In the rows, 128 means zero.
Known rows, with every way that one mark hangs from another
Q_306{Q_905{Q_963{Q_880}}}: 94	148	123	111	135	122	126	157	125	112	120	136	117	130	137	116	130	116	121	102	170	149	101	167	145
Q_905{Q_963{Q_156 Q_169{Q_145} Q_320 Q_880}}: 115	127	119	152	158	135	137	149	129	156	154	177	136	131	137	79	114	151	100	116	102	113	127	102	101
Q_14{Q_837}: 129	156	134	125	107	125	149	134	161	114	129	132	86	104	133	146	111	158	115	98	171	134	140	121	159
Q_306{Q_905{Q_963{Q_320 Q_880}}}: 100	137	123	113	151	127	133	160	115	114	116	133	127	131	138	113	135	129	123	101	140	140	94	145	130
Q_306{Q_905}: 105	150	136	101	121	110	139	143	146	115	102	130	111	130	139	151	137	122	131	99	188	155	125	134	143
Q_320{Q_963{Q_156 Q_880 Q_905}}: 107	159	144	161	144	125	131	133	118	143	157	159	146	127	129	109	111	132	120	142	166	134	144	136	116
Q_905{Q_963{Q_169 Q_320}}: 110	121	124	139	141	131	139	139	125	104	138	149	118	120	144	116	131	138	95	101	110	110	97	90	111
Q_905{Q_963{Q_169}}: 105	132	122	137	126	129	130	133	136	102	142	153	107	118	143	120	124	124	92	102	145	120	103	112	130
Q_484{Q_145{Q_169}}: 112	157	127	121	125	104	114	144	175	117	125	141	81	135	152	145	118	114	97	97	190	140	134	121	135
Q_484{Q_14 Q_145{Q_169}}: 128	162	134	128	126	100	122	143	172	131	136	150	88	149	138	160	130	105	98	92	188	154	118	133	148
Q_306{Q_905{Q_963{Q_169{Q_145} Q_320 Q_880}}}: 101	123	121	104	157	120	106	163	131	134	125	145	124	138	145	90	137	125	124	112	131	123	114	141	124
Q_484{Q_14 Q_145}: 137	174	130	137	107	101	140	139	166	135	119	151	105	135	122	157	134	124	104	90	222	171	115	140	149
Q_320{Q_963{Q_156 Q_905}}: 108	157	151	162	121	115	149	118	126	140	151	153	143	118	125	132	118	131	117	132	162	125	144	104	120
Q_837{Q_14}: 119	147	147	140	131	132	158	124	144	114	126	149	128	133	135	165	118	112	105	98	198	163	130	121	160
Q_963{Q_320 Q_880}: 119	146	128	136	160	135	141	151	130	114	111	143	122	133	141	118	113	150	115	105	156	140	118	128	113
Q_905{Q_963}: 104	148	123	151	110	124	154	130	135	103	129	144	105	113	131	128	120	125	100	89	167	130	102	116	140
Q_156{Q_963{Q_320 Q_880 Q_905}}: 103	140	144	147	161	120	117	159	122	124	132	135	147	109	122	111	112	135	133	131	158	126	123	139	115
Q_963{Q_156 Q_169{Q_145} Q_320 Q_880 Q_905}: 113	125	139	125	185	128	120	153	138	182	134	179	168	145	147	86	101	154	128	134	115	117	152	115	72
Q_306{Q_905{Q_963{Q_169{Q_145}}}}: 98	131	125	104	124	109	114	143	147	127	125	146	110	130	141	113	141	110	121	104	158	125	118	129	145
Q_169{Q_145}: 114	159	130	140	113	108	138	126	170	134	108	148	102	127	132	127	117	126	123	96	209	133	149	111	148
Q_963{Q_320}: 120	142	132	138	136	124	159	135	140	111	107	134	116	123	137	142	123	147	114	94	152	134	120	92	116

Rows
102	160	140	148	144	121	109	138	121	116	142	142	129	128	135	107	115	115	122	136	193	128	132	156	130
Q_320{Q_963{Q_880 Q_905}}
105	124	141	132	177	124	96	163	122	123	145	146	147	114	137	102	116	132	127	142	134	115	121	136	103
Q_156{Q_963{Q_169 Q_320 Q_880 Q_905}}
123	147	131	151	161	139	167	146	128	144	130	161	140	134	134	120	108	167	112	111	126	146	132	106	96
Q_963{Q_156 Q_320 Q_880}
111	141	143	137	175	136	155	152	120	156	124	162	171	139	137	115	99	159	129	120	126	138	130	122	75
Q_963{Q_156 Q_320 Q_880 Q_905}
107	122	129	119	137	116	142	145	134	156	133	158	135	130	137	111	140	137	119	108	103	121	125	93	117
Q_306{Q_905{Q_963{Q_156 Q_169{Q_145} Q_320}}}
106	126	140	136	171	113	87	162	138	145	141	149	144	117	132	88	114	129	134	143	149	107	143	133	113
Q_156{Q_963{Q_169{Q_145} Q_320 Q_880 Q_905}}
102	140	145	137	137	115	102	127	128	114	148	146	125	120	145	121	129	113	113	137	165	111	135	117	124
Q_320{Q_963{Q_169 Q_905}}
115	125	120	150	163	145	147	151	115	134	158	171	138	129	141	96	115	155	91	117	85	122	108	103	92
Q_905{Q_963{Q_156 Q_169 Q_320 Q_880}}
107	135	139	119	174	135	120	150	135	156	144	178	158	143	152	106	99	142	118	135	136	137	138	141	83
Q_963{Q_156 Q_169 Q_880 Q_905}
108	146	140	152	152	117	100	137	134	166	166	173	142	133	138	83	113	128	119	155	157	115	163	128	112
Q_320{Q_963{Q_156 Q_169{Q_145} Q_880 Q_905}}
110	133	125	150	126	133	154	130	134	129	158	170	122	118	136	122	118	139	89	107	117	125	114	93	116
Q_905{Q_963{Q_156 Q_169}}
117	151	129	164	142	122	110	134	139	153	172	171	116	131	134	88	121	135	107	145	157	122	164	115	132
Q_320{Q_963{Q_156 Q_169{Q_145} Q_880}}
108	123	145	139	147	104	104	145	147	141	136	144	140	107	128	108	123	128	132	134	144	99	142	100	117
Q_156{Q_963{Q_169{Q_145} Q_320 Q_905}}
102	133	128	116	128	119	149	146	123	110	111	129	124	122	136	134	143	128	122	94	137	133	98	117	132
Q_306{Q_905{Q_963{Q_320}}}
110	150	129	148	148	126	96	139	125	106	160	148	102	125	146	102	128	123	102	139	169	124	134	136	137
Q_320{Q_963{Q_169 Q_880}}
112	151	128	150	140	117	88	137	141	128	157	153	98	130	141	88	126	120	109	140	185	115	153	134	147
Q_320{Q_963{Q_169{Q_145} Q_880}}
112	123	140	122	192	139	130	155	119	157	137	173	170	143	152	102	104	158	119	134	100	126	130	117	62
Q_963{Q_156 Q_169 Q_320 Q_880 Q_905}
118	143	128	134	162	137	133	147	140	142	151	176	128	139	149	112	108	152	103	123	138	146	137	125	104
Q_963{Q_156 Q_169 Q_880}
106	121	135	107	192	134	105	161	124	128	121	154	152	142	161	102	110	140	123	129	129	121	119	138	78
Q_963{Q_169 Q_320 Q_880 Q_905}
109	117	142	109	166	124	123	142	135	124	113	149	147	132	155	126	120	138	123	116	126	114	120	101	83
Q_963{Q_169 Q_320 Q_905}
99	137	140	131	162	119	89	157	132	122	151	148	135	115	135	106	111	118	125	141	170	124	128	157	122
Q_156{Q_963{Q_169 Q_880 Q_905}}
114	136	148	139	149	126	173	134	131	154	118	159	165	128	134	140	109	156	127	111	120	132	133	87	79
Q_963{Q_156 Q_320 Q_905}
101	142	140	135	159	124	85	142	120	118	155	150	129	129	148	96	120	115	114	148	168	117	134	149	120
Q_320{Q_963{Q_169 Q_880 Q_905}}
100	128	132	114	129	122	142	142	131	133	142	158	127	127	141	130	137	128	111	109	121	138	111	115	126
Q_306{Q_905{Q_963{Q_156 Q_169}}}
119	145	125	138	154	128	122	144	156	166	148	181	124	141	144	94	105	146	111	125	155	136	157	122	114
Q_963{Q_156 Q_169{Q_145} Q_880}
